Each row was made from one walk, in order. Every step used is in the known rows, and no mark comes twice. Write each row's walk.
Known rows:
teno -> tubu -> lorodo -> kibuni: [-15.5 -21.8 25.9 33.7 -11.9 30.2 -50.2 -8.8 25.2 -41.7 50.4 -30.5 24.7 34.5 -33.4 22.0]
gemegeb -> lorodo -> kibuni -> zofekip: [-23.4 -41.8 -10.0 4.1 25.2 11.4 -19.1 -20.4 26.2 -20.2 23.5 12.3 19.8 -12.2 -26.8 -19.4]
lorodo -> tubu: [-5.7 -10.4 13.7 -18.8 2.1 18.3 0.4 -2.2 -4.2 -33.0 47.5 -19.0 -5.1 -18.1 -30.9 -6.0]
zofekip -> tubu -> lorodo: [21.3 22.9 -8.1 -3.0 -3.3 38.9 -42.8 -12.5 3.6 -35.8 51.4 -41.0 -11.2 28.5 -21.8 4.4]
zofekip -> teno -> tubu: [19.6 -8.5 -6.8 18.3 -3.6 9.8 -5.9 -2.4 -4.5 -62.9 19.4 -9.8 -22.0 9.1 -43.0 -25.0]
lorodo -> kibuni: [0.4 -41.9 13.1 16.4 35.0 16.8 -15.6 16.1 14.6 -24.2 27.4 6.1 13.9 -8.1 -31.2 -9.5]
gemegeb -> tubu: [-4.1 1.0 -10.9 -33.2 3.8 -2.8 -7.9 -24.6 -5.9 -47.0 38.6 -31.7 9.1 -1.8 -30.3 -9.2]
gemegeb -> lorodo -> kibuni -> zofekip -> tubu -> teno: [-13.6 12.3 -23.7 -5.0 21.5 25.8 -2.2 4.1 19.1 -12.2 42.0 11.1 -14.8 -7.2 -22.7 -25.5]
kibuni -> zofekip: [15.0 -24.1 -31.9 -12.2 23.2 10.0 10.2 -2.8 3.6 -48.1 11.9 9.6 -23.3 -8.0 -39.8 -33.6]
teno -> tubu: [3.8 -14.6 3.2 0.2 -7.2 6.8 -11.1 -11.7 0.9 -56.6 26.5 -27.9 -1.1 7.6 -41.3 -14.2]
kibuni -> zofekip -> teno -> tubu: [15.7 -11.5 -35.3 17.5 6.9 3.9 8.6 -3.5 -1.2 -78.6 3.7 3.8 -42.1 5.3 -52.1 -36.9]
lorodo -> gemegeb -> tubu -> teno: [-20.9 16.9 19.3 -70.0 -15.3 18.9 7.0 -4.5 1.6 -13.2 74.7 -28.2 -9.3 -29.0 -29.2 1.0]
teno -> tubu -> lorodo: [0.7 -0.9 8.9 4.0 -31.7 28.8 -39.0 -23.0 10.1 -49.3 51.6 -41.9 10.0 37.7 -31.3 10.0]
tubu -> lorodo -> kibuni -> zofekip -> teno: [8.8 -24.3 -16.5 38.6 23.5 35.1 -23.1 11.6 22.0 -37.2 29.5 25.7 -17.3 19.1 -30.6 -7.0]
kibuni -> zofekip -> tubu: [23.4 6.4 -42.3 -6.8 29.5 11.7 0.6 -3.7 -3.5 -60.8 11.0 -15.1 -44.0 -3.9 -41.7 -31.3]
tubu -> gemegeb -> lorodo -> kibuni: [-31.2 -28.4 22.9 -27.1 1.6 30.4 -44.2 -23.6 38.2 -2.6 35.6 -17.2 44.5 -18.2 -27.7 14.5]

Which walk is each row?
[-6.8 -3.7 -20.1 -7.0 33.8 25.2 -23.6 5.6 26.4 -50.6 5.7 -20.3 -25.1 -15.5 -54.0 0.7]
lorodo -> kibuni -> zofekip -> tubu -> gemegeb
[-29.2 -14.2 18.9 2.4 -14.2 22.8 -46.4 -23.5 33.3 -33.1 26.7 -24.1 24.9 -4.3 -41.0 8.6]
zofekip -> teno -> tubu -> gemegeb -> lorodo -> kibuni
[-3.6 -3.6 1.6 -0.4 -26.6 35.1 -31.3 -21.1 15.8 -57.4 42.8 -29.6 -36.4 7.4 -47.0 5.3]
kibuni -> zofekip -> teno -> tubu -> lorodo -> gemegeb
[-15.4 -7.1 39.7 -17.9 -39.8 38.0 -51.0 -28.5 18.4 -36.4 66.5 -62.6 6.1 9.7 -38.2 27.8]
teno -> tubu -> lorodo -> gemegeb
[-13.9 -6.7 5.0 -56.7 -18.4 29.9 -33.4 -39.6 24.2 -10.1 36.7 -29.1 28.6 -15.8 -26.6 -0.8]
tubu -> gemegeb -> lorodo
[-14.6 -10.0 -21.4 10.6 33.2 11.7 -29.5 -21.5 19.4 -31.6 22.5 -11.9 -1.7 -8.5 -28.4 -17.3]
gemegeb -> lorodo -> kibuni -> zofekip -> tubu
[-8.3 14.4 -3.7 -29.6 -19.5 19.9 -36.7 -34.3 4.0 -39.1 61.9 -44.7 20.3 27.1 -20.3 14.3]
gemegeb -> tubu -> lorodo
[-1.1 -32.1 -17.9 46.9 26.2 3.4 -3.5 11.7 12.6 -70.1 3.7 14.3 -27.3 2.2 -53.8 -23.8]
lorodo -> kibuni -> zofekip -> teno -> tubu
[-3.8 23.6 -11.4 -48.5 -6.9 10.6 17.8 1.2 -6.4 -26.4 59.6 -8.3 -5.7 -1.7 -24.0 -17.5]
gemegeb -> tubu -> teno
[-33.6 -32.1 -4.9 -27.2 10.7 24.8 -31.4 -26.0 41.3 -19.2 20.4 -3.3 23.4 -21.5 -37.5 0.2]
tubu -> gemegeb -> lorodo -> kibuni -> zofekip
[13.0 2.2 -28.8 21.5 -18.6 25.4 -19.0 -15.9 7.6 -71.0 27.6 -10.8 -31.6 35.2 -42.0 -11.6]
kibuni -> zofekip -> teno -> tubu -> lorodo
[-14.2 -2.4 -23.9 18.6 13.5 16.0 -27.2 -12.9 16.1 -52.3 38.8 -3.0 -6.8 23.1 -31.8 5.1]
gemegeb -> tubu -> lorodo -> kibuni -> zofekip -> teno
[-28.1 -8.9 -15.0 0.1 8.6 13.9 -33.0 -23.5 20.8 -47.1 46.2 -20.7 13.6 22.5 -31.3 15.8]
gemegeb -> tubu -> lorodo -> kibuni -> zofekip
[-26.6 -0.6 11.4 -44.7 -38.8 20.4 -41.7 -50.5 24.2 -36.3 35.6 -54.4 29.6 -2.4 -39.1 7.1]
teno -> tubu -> gemegeb -> lorodo
[3.7 2.3 7.5 27.0 16.0 40.2 -52.3 2.0 19.0 -27.9 49.8 -29.4 4.8 26.4 -23.7 16.6]
zofekip -> tubu -> lorodo -> kibuni
[-6.8 -4.7 8.5 -31.6 -22.2 20.4 -23.4 -18.7 15.6 -56.8 22.6 -46.2 1.5 -2.4 -53.1 4.3]
teno -> tubu -> gemegeb
